What can hang from each mark:
J_404: J_552
J_264: J_289 J_301
J_77: J_289 J_301
J_108: J_289 J_552
J_301: J_77
J_289: J_77 J_108 J_264
J_293: J_289 J_301
J_552: J_404

In the rows, zero is written as 128.
Known rows, with every way that one mark hangs from another:
(J_77 (J_289 J_108) J_301): [146 165 159 174  89 139 126 137 148 134 109 106  94 108 105 167 110 122
 112 108 130 101  95]
(J_108 J_552): [132 147 131  84 142 121 123 132 113 136 130 109 144 105  86  99 121  95
 148 122 147 118  88]
(J_108 J_289 J_552): [150 127 164  55 126 143 118 158 130 165 135 112 102  86  78  70 102 130
 163 129 164  95 106]
(J_264 J_289 (J_301 J_77)): [142 126  94 176 148 141 155 115 124 180  87 174 172 141 197 113 127 150
 158 126 200 165 129]
(J_264 J_289 J_301): [143 162  96 146 125 126 168  91 132 164 101 153 179 134 146 129 123 148
 156 107 212 144  88]
(J_293 J_289): [139 102 111  62 133 112 146 146 125 130 121 114 114  84  97  87 154 132
 152  84 163 135 123]
(J_289 J_77 (J_108 J_552) (J_264 J_301)): [ 90 146 131 128 137 144 142  76 110  75 193 138 188 172 126 159 122 129
  99 162 106 152 123]
(J_293 J_289 (J_301 J_77)): [176  46  95  43 141 114 147 170 103 142  87 110  83  96 159  85 171 118
 121  93  84 143 166]
(J_289 J_264): [ 82 125 118 110 151 108  96 138 146 132 149 118 127 138  91  99 153  96
 115 112 165 142 110]
(J_552 J_404): [126 135 103 124 143  96 110 124 153 165  64 155 168 108  95 109 111 150
 173 122 211 136 111]
(J_293 (J_289 J_77 (J_108 J_552)) J_301): [171  91 101  30  99 135 186 115  97  73 171  92 113 106 139 150 142 131
 115 109  15  96 147]
(J_108 (J_289 J_77 J_264) (J_552 J_404)): [107 129 163 133 154 107  67 125 133 121 119 159 146 166 131 112 118 128
 140 182 105 125 169]
(J_108 J_289): [137 102 143  81 117 145 117 165 161 188 122 127  83  88  82  62 102 158
 163 119 212 102 121]
(J_108 (J_289 (J_77 J_301) J_264) J_552): [126 139 195 146 129 135  61 178 135  86 158 104  96 176 148 110 132  79
  80 168  50 101 151]
(J_108 (J_289 J_77) (J_552 J_404)): [145 120 156 124 139 124  98 129 130 149  93 163 147 133 126 102  89 159
 170 177 137 109 155]
(J_264 (J_301 J_77)): [131  94 120 132 162 137 137 132 118 171  90 155 164 132 143  81 124 147
 147 132 202 189 133]
(J_264 J_289): [130 152  84 150 120 123 147 120 148 166 122 141 140 113 139 120 131 135
 169  97 189 108 100]
(J_264 (J_289 (J_108 J_552))): [135 182  77 117  90 149 176 100 127 138 166 131 155  81 131 161 108 134
 174 107 153  74  94]
(J_293 (J_301 (J_77 (J_289 J_108)))): [160  82 126 122 120 132 152 127 117 173 103 124  74 110 149 154 127 144
 117 122  89 127 140]
(J_77 (J_289 J_108)): [124 140 138 139 110 134 151 102 143 161 125 120 106  95  87 153 108 158
 147 111 173 118  93]
(J_293 J_289 J_301): [175  78  99   8 120 105 160 144 121 130 107  91  85  93 105 101 165 122
 122  68  97 122 125]
(J_301 (J_77 J_289)): [130 105 156 177 162 118 110 142 115 180  85 138 100 128 149 108 136 122
 139 134 143 163 129]
(J_404 J_552): [131 175 109  97 164 119 122 139 120 172 121 122  96 129 105  53 127 149
 146 135 233 113  93]
(J_77 J_289 J_301): [152 159 184 174 121 102 100 147 135 140  76 103  91 137 111 134 132  92
 106 113 123 123  87]
(J_108 (J_552 J_404)): [144 159 122 102 150  94 107 117 121 146  70 145 183 109  90 122 113 116
 172 134 162 125 102]
(J_77 (J_289 J_108 J_264) J_301): [106 169 163 182 109 119 100 132 148 106 133 104  89 142 106 176 139  94
  78 114 105 114 103]

Rows:
[156 135 131 115  89 145 149 156 114  51 157  94 126 106 144 153 133 112
 108 124  43  94 154]  (J_293 (J_289 (J_77 J_301) (J_108 J_552)))
[159  65  80  53  94 141 188 124 129  94 158 107  99 108 140 136 138 162
 110 101  68 106 159]  (J_293 (J_289 J_77 J_108) J_301)
[149 104 173 158 105 149  93 186 171 137 122 118  83 147 140  86 102 138
 115 148 132  96 152]  (J_108 (J_289 (J_77 J_301)))
[ 80 118 136 180 146 130 106 125 132 148 141 143  96 133 139 148 138 127
 110 134 127 152 147]  (J_301 (J_77 (J_289 J_108 J_264)))
[114 133 111 123 114 150 150 112 122 104 189 123 157 119 119 142 100 139
 146 151 112 104 127]  (J_289 J_77 (J_108 J_552))
[113  88 123 129 133 120 122 119 120 143 133 122  68 140 156 160 153 114
  88 127  62 142 148]  (J_293 (J_301 (J_77 (J_289 J_108 J_264))))
[147 110 170 176 168 128 131 113 104 179  68 151 137 147 150 117 128 143
 131 141 168 198 120]  (J_264 (J_301 (J_77 J_289)))
[ 60 113  96 152 126 138 124 116 155  96 201 136 136 157 127 143 127 145
 106 145 135 133 149]  (J_289 J_77 J_108 J_264)
[100 144 158 156 156 128 113 118  95 126 152 123 111 132 140 164 147  94
 112 144  71 144 138]  (J_301 (J_77 (J_289 (J_108 J_552) J_264)))
[106 151 183 151 162 102 110  73 117 136 106 131 139 173 105 140 153 113
 100 128 152 191  82]  (J_77 (J_289 (J_264 J_301)))
[ 84 116 138 164 160 118 118  92 131 105 151 147 177 204 140 120 146 130
  95 155 142 188 128]  (J_289 J_77 (J_264 J_301))
[132 163  94 100 117 123 136 110 127 143  99 149 187  76  78 150  88 147
 185 126 174 108 104]  (J_289 (J_108 (J_552 J_404)))
[120 145  98 146 120 128 136  95 130 115 122 161 193 126 125 162  87 162
 166 162 129 112 138]  (J_289 J_77 (J_108 (J_552 J_404)))
[141 168 120 177 102 126 114 131 137  87 103 142 184 136 141 174  85 125
 133 162  91  94 144]  (J_289 (J_77 J_301) (J_108 (J_552 J_404)))
[123 132 113 179  88 154 130 151 162  99 154 117 127 137 138 145  99 140
 108 137 125  98 138]  (J_289 (J_77 J_301) J_108)
[128 108 177  94 169 144  96 148 100 153 129 146 129 143 136  76 132 114
 123 161 139 167 150]  (J_108 (J_289 (J_264 (J_301 J_77))) J_552)
[101 118 112 142 100 132 124 156 146  40 176 109 108 144 152 152 160 115
  73 120  62 117 171]  (J_293 (J_289 (J_77 J_301) J_108 J_264))
[153 108 133 142 118 117 118 167 132  79 115 101 112 139 157 113 152 108
  96 116  83 123 158]  (J_293 (J_289 (J_77 J_301)))
[ 98 160 138 166 113 140 102 142 127  50 190 108 138 165 139 168 132  74
  74 153  45 102 139]  (J_289 (J_77 J_301) (J_108 J_552) J_264)
[124 108 130 175 129 148 136 130 124 172 117 142  97  99 136 137 113 160
 147 129 154 141 140]  (J_301 (J_77 (J_289 J_108)))
[124  67 110  67 140  94 127 128 114  78 156 102  94 175 161 118 193  96
  73 110  23 145 164]  (J_293 (J_289 J_77 J_264) J_301)
[132 131  66 170 114 166 182 105 129 173 120 180 174 114 183 145 102 182
 168 121 210 148 140]  (J_264 (J_289 J_108) (J_301 J_77))
[116 116 129  66 152 105 132 108 111 101 124 123 148 137 102 106 181 120
 107  94 156 186 119]  (J_293 (J_289 (J_264 J_301)))
[147 189 106 199  78 152 149 128 131  87 165 120 152 137 193 188 106 111
 122 142  69  69 128]  (J_264 (J_289 (J_77 J_301) (J_108 J_552)))
[ 97 172 162 127 133 119 117  96 109 111 168 112 116 124  89 175 138  99
 110 128  85 123  91]  (J_77 (J_289 (J_108 J_552) J_264))
